Each row was made from one small tree. The marks that hang from a mark follow it in brackets, in alphabetical order. Every link used is in the known rows. Write each row's tree.
Known rows:
H{V{K N} Z{D}}: [-41.9 -31.0   8.1   4.8  42.1 -49.5 -15.7  -4.2  45.6  27.2  30.1  12.5
 -26.0   8.2  55.4   8.8  10.2  -5.9   8.3  -0.1   8.0  -8.4 -10.0 -18.3
  -9.0   7.6  38.1]
H{V{K}}: [-21.2  -3.9  -2.2   1.4  14.0 -43.2  -8.1  -4.7  24.4  -0.5  19.9   1.7
 -13.8   4.2  15.7  11.0   5.8  -5.9  12.1  13.7  12.7 -19.2  -9.4 -18.3
 -10.6  16.2  29.1]
D{V{K N} Z{H}}: [-22.3 -39.6 -45.6 -44.5  75.8 -63.8 -41.7 -16.2 -48.3 -15.7 -27.5  36.2
  10.2 -12.6  31.0  29.0  34.0 -53.4 -14.9  10.4 -55.8   4.8 -14.8 -22.1
 -67.2  36.0  -9.6]
Z{D H{V{K N}}}: [-19.8 -54.9  -8.8  -6.8  64.7 -59.6 -45.9 -15.2   5.3  25.8  -2.7  25.3
 -22.8 -19.2   1.6  -0.5 -21.4 -19.7   9.3  -7.9   0.4  44.3 -15.1 -38.7
 -43.7  22.2  24.4]
Z{D H{V}}: [ -7.3 -39.9   6.9 -20.9  54.1 -27.4 -45.6 -16.9 -16.8  45.9   9.9  26.9
 -15.9 -16.1 -19.1  -4.5 -32.1 -28.1  15.5 -15.0  16.1  77.5 -13.4 -34.7
 -58.1  23.9 -12.6]
V{D{Z} K N}: [-10.1 -35.1 -35.0  -2.2  62.3 -63.3 -13.8  -0.9  15.5 -33.5 -28.2  34.9
   8.7 -14.7  46.1  42.1  18.4 -10.2  -0.9  23.2 -14.4 -54.6 -10.8 -31.9
 -10.9  16.6  44.0]
H{Z{D{V{K N}}}}: [-42.6 -26.1  -0.3 -17.7  18.7 -27.4 -14.4 -13.0   4.6  32.6  14.1   7.6
 -16.9   9.0  43.5  -2.9  10.8 -10.5 -11.9  -7.3 -24.1   7.8   1.1  -9.6
 -20.2   9.0   1.9]
V{D}: [  2.5  -8.0 -10.7  -5.4  14.9  -7.7   3.8   3.5  -1.7 -15.1 -10.0  12.1
   5.1  -5.6  10.1  20.2  -5.3  -4.5   7.7   0.7   8.0 -13.8  -5.3 -20.4
   4.1   9.5  -2.0]
H{Z{D}}: [-17.5 -16.2  26.0 -10.9  11.8   5.6  -9.3 -13.4   7.3  52.5  21.9   8.9
 -10.4   1.7  22.5  -5.6  -6.9   1.3   5.5  -5.6  10.7  30.7   2.4 -10.6
 -23.7  -2.4 -11.2]
D{V{H K N} Z}: [-16.7 -41.7 -34.1 -51.4  65.3 -58.4 -48.8 -21.8 -43.0  -7.2 -26.7  40.1
   5.8  -6.7  40.4  30.7  19.6 -49.5 -22.2  19.5 -58.2 -22.8 -22.0 -27.2
 -55.1  34.2  12.8]
L{D N}: [-50.5 -36.3  -6.1  23.6 -17.6 -24.4  -7.4  46.2  24.9  73.2   3.4   2.7
 -44.0 -19.3   2.9 -42.5  -4.1  45.3 -11.0  10.6  20.4  52.9  13.2   7.6
  53.4 -10.0  13.7]
H{V}: [-10.5   2.4   1.9  -1.9  15.7 -15.5  -5.3   6.5  10.0  -0.6  24.2   5.2
  -7.2  11.1   6.9   8.3   3.9 -17.8  10.4  -1.7  17.0   1.8 -10.5  -3.8
  -3.5  11.8   3.7]
V{H K N}: [  2.0 -48.4 -17.2   2.4  40.1 -50.8 -27.7 -12.6  16.1 -22.3 -40.8  15.7
 -14.1 -22.5  34.8  18.2  -6.6   5.9  -7.3  15.4 -31.4 -54.9 -22.8 -32.7
   8.8   4.3  64.3]
L{D{V{N} Z}}: [-28.3 -24.3 -23.0 -11.8  31.6 -26.1 -25.1  18.5 -30.4  37.6   2.3  23.6
 -11.8  -3.6  27.3  -5.6  19.5 -17.2 -24.7  14.7 -22.0  25.0 -13.6  22.8
 -17.6  20.5 -14.4]
Z{D{V} H}: [-18.7 -40.2 -11.6 -42.4  38.4 -24.6 -46.5 -23.9 -50.1  41.6  -6.5  20.3
 -11.2 -10.8 -17.3 -13.9 -23.6 -38.1  -6.9 -20.1 -24.7  81.9  -5.7 -28.2
 -65.4  30.0 -34.9]
V{H{Z{D}}}: [  7.2 -38.9  27.3 -28.9  32.3   4.0 -34.9 -25.1 -12.6  51.2  -3.0  24.8
 -11.7 -15.6  20.4   6.5 -27.7  -6.1   6.9   0.9   1.6  20.9 -17.5 -35.3
 -34.0   6.5  -0.8]
D{V}: [-25.3   2.9 -21.5 -29.7  -2.9 -11.6  -5.4  -2.6 -33.1  -5.7   2.7  -2.2
  -1.3  16.2   8.5  -2.7  14.7 -29.2 -18.3  -8.8 -34.5   6.9  -0.2   6.0
 -11.2  19.5 -24.9]
Z{H{V{K N}}}: [ -6.3 -36.1 -20.6   0.9  59.0 -52.3 -22.3  -1.1   4.9 -22.8 -15.7  15.9
 -12.1 -19.9  17.0  19.5   9.5 -18.2  13.6  -1.7  -6.6   1.0 -21.0 -27.1
 -19.6  17.0  19.4]
D{V{H{Z} K N}}: [-27.4 -36.6 -24.9 -30.7  34.0 -44.9 -22.1 -13.1 -15.1 -15.5 -21.5  11.6
 -13.5  -0.7  58.0  19.4  21.4 -23.6 -18.9   2.9 -56.4 -40.3 -20.0 -20.1
  -7.7  18.6  17.8]
K{V{D{Z} H}}: [ 25.1 -18.1 -20.4 -44.4  46.2  -6.8 -15.4 -40.1 -35.5  22.7 -44.8  31.6
  27.4 -26.8   4.1   6.6   7.3   3.4  -0.9  40.3  -6.7  24.6  10.5   1.4
 -55.4  23.6 -32.2]

Write each row's tree:
[-13.2 -18.4  -4.9 -48.0  19.5  -4.6 -21.2 -15.1 -43.4  10.2  -5.4  12.2
  -5.0   4.1  32.8  13.3   8.2 -33.8 -10.6  -4.5 -36.9   1.0 -16.8 -15.9
 -26.0  21.5 -27.9]
D{V{H{Z}}}
[ -3.7  -8.2  -6.6 -22.6  52.2 -26.9 -15.2   3.7  -6.3  -1.9  17.7  33.2
   8.6   3.9  18.0  36.1   5.4 -37.2  18.3   9.7  24.4   0.2 -16.7 -24.6
 -30.4  28.5  -7.4]
H{V{D{Z}}}
[-23.8 -25.1  -9.7 -44.7  17.0 -31.8 -25.0 -26.1 -29.0   9.5 -10.0   9.9
 -11.3  -2.5  41.1  17.0  10.6 -22.4  -9.0  10.6 -41.0 -19.2 -16.8 -30.4
 -33.3  26.2  -2.2]
D{V{H{Z} K}}
[-10.9 -61.1   3.1  -5.3  49.9 -46.1 -36.1 -23.1  21.2  19.0 -22.9  23.9
 -22.8 -21.4  52.5  14.6 -11.5   7.1  -2.9  11.2 -22.7 -31.2 -21.2 -40.9
 -11.1   2.7  55.9]
V{H{Z{D}} K N}
[ -1.4 -50.4 -39.8  -8.9  84.5 -69.3 -25.5  -5.6  -2.2 -35.2 -42.1  43.1
   9.6 -30.4  40.2  47.8  15.9 -18.0   6.5  18.9 -17.3 -33.4 -18.9 -46.0
 -30.7  22.7  30.2]
V{D{Z{H}} K N}
[  4.8  -8.5 -40.6 -13.7  43.4 -18.2   8.9 -15.2  -6.5  -9.2 -39.7  20.2
  28.8 -11.0  19.0   0.2  36.5   9.2 -12.1  28.0 -15.3   6.6  23.7  32.7
 -19.4  10.9 -18.6]
K{V{D{Z} N}}
[-12.0 -16.4 -22.1   8.4  44.2 -34.9   1.2  22.4  22.6 -36.5   4.4  16.7
  -5.2   7.2  32.6  27.2  10.3 -22.0   7.3  -8.7   7.9 -30.7 -16.8  -9.2
  25.6  11.9  21.9]
H{V{D N}}
[ 12.2 -26.3 -25.7 -17.4  42.6  -8.1   7.2 -22.6  -3.0  -3.7 -50.6  16.2
  12.4 -21.1  40.1   3.7  24.1  19.6  -5.8  21.5 -18.5  -9.3   9.0  15.5
  -2.5   5.0 -13.2]
K{V{D H{Z} N}}
[ 10.6 -60.6 -27.7 -22.0  85.7 -64.1 -41.0 -15.0  -4.6 -24.1 -48.2  51.4
   5.3 -31.9  48.7  53.6  -4.4 -18.5   1.2  29.1 -21.3 -57.5 -30.9 -59.1
 -25.6  23.9  52.3]
V{D{Z} H K N}
[  5.4 -56.8 -28.1  -2.7  55.4 -59.0 -24.1  -9.0  14.4 -37.3 -50.9  29.2
  -9.8 -28.5  45.4  39.1 -11.7   1.6   0.4  16.6 -22.9 -68.4 -28.3 -53.2
  13.2  14.0  63.4]
V{D H K N}
[-31.7 -16.2  -1.7  11.7  37.8 -43.6   3.5   7.3  44.2 -12.5  19.7   6.0
 -17.1   8.0  66.9  25.3  35.4  -3.4  11.5   5.5   2.8 -45.0 -14.7  -9.2
  11.1   3.3  34.2]
H{V{K N} Z}
[ 14.2 -19.6 -26.3 -10.5  26.1  -8.4  -2.2 -24.7  -6.8   0.2 -50.6   5.6
   9.2 -18.0   8.5 -19.3  16.9  21.8 -17.6  21.5 -28.5   5.6  14.0  32.4
  -3.8   0.5  -1.5]
K{V{H N}}
[-31.1 -48.1 -15.8 -29.1  29.7 -48.7 -47.0 -24.2 -14.4  30.4 -10.2  18.7
 -21.8  -1.6  13.4  -9.9 -22.8 -22.2 -23.7  -3.5 -41.2  14.2  -8.8 -28.0
 -29.4  23.1  26.5]
Z{D{V{H K N}}}
[-18.4 -27.5 -31.0 -59.2  59.9 -51.7 -45.2 -29.0 -62.1   8.3 -16.7  34.5
  11.7 -13.3  14.1  25.9  23.2 -53.0  -5.2  17.8 -40.6  26.7 -12.3 -32.4
 -91.8  43.9 -29.7]
D{V{K} Z{H}}
[-10.4 -49.7  -5.5  -8.8  66.3 -38.1 -43.1  -6.5  -5.4  26.3   0.9  28.2
 -17.1 -14.7  -5.2  -3.1 -23.3 -29.1   8.1 -20.6   3.8  61.3 -15.4 -27.1
 -38.4  18.5   4.0]
Z{D H{V{N}}}
[-36.1 -56.0 -10.0  -3.0  34.8 -34.2 -35.7  33.8  -9.8  84.5  -8.5  33.9
 -27.7 -38.2   2.7 -22.3   0.7  18.6  -2.1  19.5  19.3  85.3   2.5 -11.1
  -4.9   5.4 -10.4]
L{D{Z{H}} N}
[ -7.7 -19.5 -21.6  -7.2  67.7 -38.7 -11.8  16.5   7.4 -26.7   5.5  36.3
   6.6   5.6  36.2  39.2  17.1 -37.4   8.6   1.0   9.3 -21.5 -18.7 -13.9
  -5.9  21.0  12.1]
H{V{D{Z} N}}
[-15.9 -30.9 -35.3  17.5  32.4 -58.9   2.5   6.2  33.5 -46.2 -30.0  11.6
  -6.3 -11.6  42.2  27.5  10.7   9.2  -3.0  10.3 -15.8 -65.4  -8.2 -26.1
  28.4   6.2  55.4]
V{D K N}
[-27.6 -13.8  28.1 -12.0  27.2  -9.8 -14.4  -5.9  17.3  51.8  46.2  13.9
 -16.2  12.5  29.0   3.2  -2.5 -16.1  15.9  -8.2  27.0  31.3  -7.6 -13.5
 -27.8  10.4  -8.2]
H{V Z{D}}
[-33.5 -19.9 -23.6   8.7   1.0 -20.6  -6.7  26.1 -12.8  24.9   0.7   0.1
 -28.3  -0.3  23.0 -21.5  11.6   1.0 -26.3   2.3 -23.8  13.7 -11.5  28.6
  22.7  10.2  -1.6]
L{D{V{N}}}
[ -5.6 -36.3 -30.0 -55.7  67.7 -31.4 -45.2 -10.2 -57.8  -6.6 -21.8  42.7
  13.1  -0.5  33.1  27.7  17.5 -61.2 -23.0   3.8 -53.3  -2.5 -22.3 -12.8
 -48.1  30.2 -12.5]
D{V{H N} Z}
[-25.2 -16.3 -17.7  16.4  30.0 -54.7  -5.5   8.4  37.8 -25.3   8.3   3.2
 -15.4   5.2  32.9  13.9  17.7  -6.8   2.4   5.5  -2.7 -40.0 -12.7  -7.4
  15.0   8.7  48.8]
H{V{K N}}
[-16.3 -45.1   3.7 -18.0  52.7 -49.3 -48.2 -26.1  -4.6  45.9   6.8  23.7
 -20.4 -20.4 -12.2  -2.8 -30.6 -20.2  16.6  -2.0  12.7  61.6 -13.1 -46.5
 -64.0  28.0   8.3]
Z{D H{V{K}}}
[-18.1 -17.3  -5.9   3.3  50.5 -23.2  11.1  20.9  28.5 -22.7  15.4  18.3
  -5.8   9.0  66.8  38.2  28.3 -18.9  16.2  -9.7  13.9 -35.5 -19.3 -10.1
  22.5   6.7   7.3]
H{V{D N} Z}
[  4.4 -36.8 -25.0  -4.9  70.0 -36.2 -15.9   9.5  -7.9 -31.2 -18.8  26.4
  -3.2 -18.3  16.6  29.7   4.4 -30.5  17.0 -13.9   3.1   8.3 -23.8 -28.5
  -9.8  20.1  -3.0]
Z{H{V{D N}}}
[ 10.2 -20.2 -16.3 -13.4  28.9  -0.7   4.4 -24.6  -2.0   8.4 -42.8   6.0
   8.7 -16.7  31.5 -12.5  28.6  23.3 -11.5  21.7 -24.9   2.2  13.1  31.7
  -6.3  -2.9 -11.4]
K{V{H{Z} N}}
[-45.0 -30.9 -20.7 -16.4  14.5 -47.9 -29.6 -14.5  -1.8  24.2   2.9   6.9
 -19.6   9.0  11.7 -17.5  -9.3 -16.0 -26.0  -7.5 -35.9  16.7   4.3 -10.2
 -20.3  18.7  21.7]
Z{D{V{K N}}}
[-14.9 -14.4 -10.7 -18.2  50.1 -53.6 -18.8  -6.7   8.2  -1.7  13.0  30.2
   2.5  -2.4  26.8  39.2   7.7 -25.6  19.7  23.9  19.7 -20.2 -15.6 -38.5
 -36.9  32.6  18.5]
H{V{D{Z} K}}
[ 11.9 -22.7  -2.9 -35.5  75.3 -22.2 -38.3 -10.8 -37.8  14.6   0.5  42.5
  15.1 -17.2   2.6  30.2   8.9 -45.7  18.2   9.7   9.1  40.8 -19.4 -25.9
 -74.8  28.2 -28.9]
D{Z{H{V}}}
[  3.6 -30.2 -10.2 -16.6  33.4  -5.1  -8.4 -32.6  -1.0  32.5 -35.9  10.9
   2.7 -16.6  23.5 -23.2  11.9  22.5 -14.3  17.6 -21.4  24.7  15.9  25.2
 -19.0  -0.1  -9.1]
K{V{H{Z{D}} N}}
[ 21.3 -29.9 -34.9 -30.1  61.2 -19.2 -11.9 -26.8 -21.8  -2.0 -56.5  33.9
  26.0 -24.9  19.7   9.0  17.0   2.7 -10.3  31.8 -21.3   3.6   7.4  11.1
 -31.4  16.8 -12.9]
K{V{D{Z} H N}}
[  3.9 -27.5 -29.2  -6.6  64.8 -28.9  -9.8  12.8  -2.9 -32.4 -22.7  38.4
  17.3  -6.9  35.7  38.8  15.7 -24.7  -2.0   4.4  -9.4 -28.1 -11.3 -13.6
  -3.2  10.4  12.0]
V{D{Z} N}
[-60.2 -51.6 -10.1 -14.7  -1.9 -28.2 -23.6  33.0  -9.8  81.0  -1.6  12.3
 -47.8 -17.2  29.7 -31.7   2.3  18.7 -20.3   6.9  -8.1  54.0  -0.7  -5.5
  32.4   6.4  -8.8]
L{D{V{H{Z}}} N}
[  8.7 -31.0 -12.9 -25.6  85.5 -30.7 -35.9  -2.7 -29.4  -1.3  -6.7  43.6
  14.3 -16.0  13.0  32.8  16.4 -46.2  12.3   4.9  -0.8  27.0 -21.4 -19.5
 -59.5  23.0 -15.4]
D{Z{H{V{N}}}}
[-26.1 -11.0   5.1  -7.2  33.0 -38.8   4.3  -2.8  30.0   1.2  23.4  13.2
 -10.6   2.0  58.3  38.3  20.1  -7.4  26.3  13.6  24.1 -34.9 -16.0 -35.4
 -10.1  19.3  12.2]
H{V{D K} Z}
[ -4.5 -41.2 -28.2  -1.7  68.6 -57.6 -19.4   1.1   2.7 -32.1 -22.6  24.1
  -8.8 -23.3  23.8  32.5   5.6 -21.1  18.4  -1.7  -0.7  -7.4 -23.9 -39.5
 -15.4  22.9  17.9]
Z{H{V{D K N}}}
[-30.8 -54.4 -27.9 -27.6  49.4 -56.1 -47.4 -23.2 -28.4  21.7 -19.1  20.7
 -17.9 -15.0   2.6  -8.4 -13.2 -29.8 -13.7 -14.4 -40.8  49.1  -7.2 -30.8
 -50.5  27.5   1.6]
Z{D{V{K N}} H}
[-23.3 -37.1 -11.1  -6.7  19.4 -15.6 -19.4  15.7 -21.4  37.1  -7.0  12.0
 -30.6 -10.5  43.4  -8.0   6.8  -1.8 -20.5   5.9 -25.8   9.5 -24.6  10.7
  10.3  12.4  -4.6]
L{D{V{H{Z} N}}}
[ 11.3 -20.6 -44.3 -19.6  61.9 -22.8  -0.1 -18.9 -20.1 -10.6 -51.1  26.3
  28.6 -23.6  13.8   4.7  34.1   2.6  -5.6  24.7 -17.2  23.4  18.3  22.3
 -35.4  15.8 -29.3]
K{V{D{Z{H}} N}}
[-18.8 -10.1 -11.6  -2.3  26.2 -50.2  -5.3  -1.0  23.0 -13.3  11.0  11.5
 -10.0   0.0  23.1  27.3   1.6  -9.9  17.6  14.1  19.3 -29.2 -13.4 -34.1
  -6.6  24.8  27.5]
H{V{D K}}
[-32.6 -21.2 -40.2 -36.0  47.5 -57.2 -27.9  -9.3 -27.2 -14.4 -10.0  25.9
   9.1   7.3  38.8  22.0  37.7 -43.7 -24.4  14.9 -52.6 -20.5  -6.0  -5.4
 -42.5  28.3   6.5]
D{V{K N} Z}
[-45.4 -41.1  -5.1   4.1  12.6 -28.9 -23.6  38.0   6.6  86.0   6.0  25.3
 -28.1 -22.8   7.9 -27.1   2.8  25.7 -10.1  23.6  21.7  64.7  10.6   2.0
  15.2  -0.7   2.8]
L{D{Z} N}
[ -1.7 -32.1 -16.6 -13.4  55.5 -48.2 -21.6  -8.8  -7.3 -12.5 -13.1  22.1
  -7.0 -24.4   9.6  29.7  -2.6 -20.4  25.7   4.8  10.9   8.3 -22.3 -47.3
 -35.5  29.7   1.2]
Z{H{V{D K}}}
[-28.3 -44.4 -15.5 -39.7  36.7 -46.7 -49.3 -33.3 -39.0  41.9 -10.1  18.8
 -16.7 -15.4 -10.7 -11.2 -21.4 -29.0  -6.0  -8.1 -28.7  65.4  -5.0 -38.9
 -71.1  33.0 -14.5]
Z{D{V{K}} H}
[  3.5 -26.2  -7.2 -32.4  73.8 -40.8 -40.3 -17.9 -28.8  14.0  -2.4  40.1
  10.9 -20.2   7.5  32.8  10.9 -38.5  18.7  19.6   6.9  27.3 -19.5 -35.0
 -79.3  31.0 -12.4]
D{Z{H{V{K}}}}
[  3.5 -53.5   9.4 -10.6  52.1 -12.0 -31.5  -9.1   4.1  19.3 -17.5  27.4
 -14.9 -14.0  42.7  10.7 -14.2  -7.2  -5.1  -8.4 -17.2  -5.7 -21.0 -22.3
  -2.7  -3.2  24.0]
V{H{Z{D}} N}
[-52.1 -56.1 -18.1 -31.6  24.3 -38.3 -45.3  26.3 -32.3  87.3  -5.0  35.1
 -32.4 -20.7  15.9 -22.5  -0.3  -2.8 -23.3  20.3 -10.5  67.5  -2.3 -10.4
  -3.8  19.4 -12.2]
L{D{V{H} Z} N}
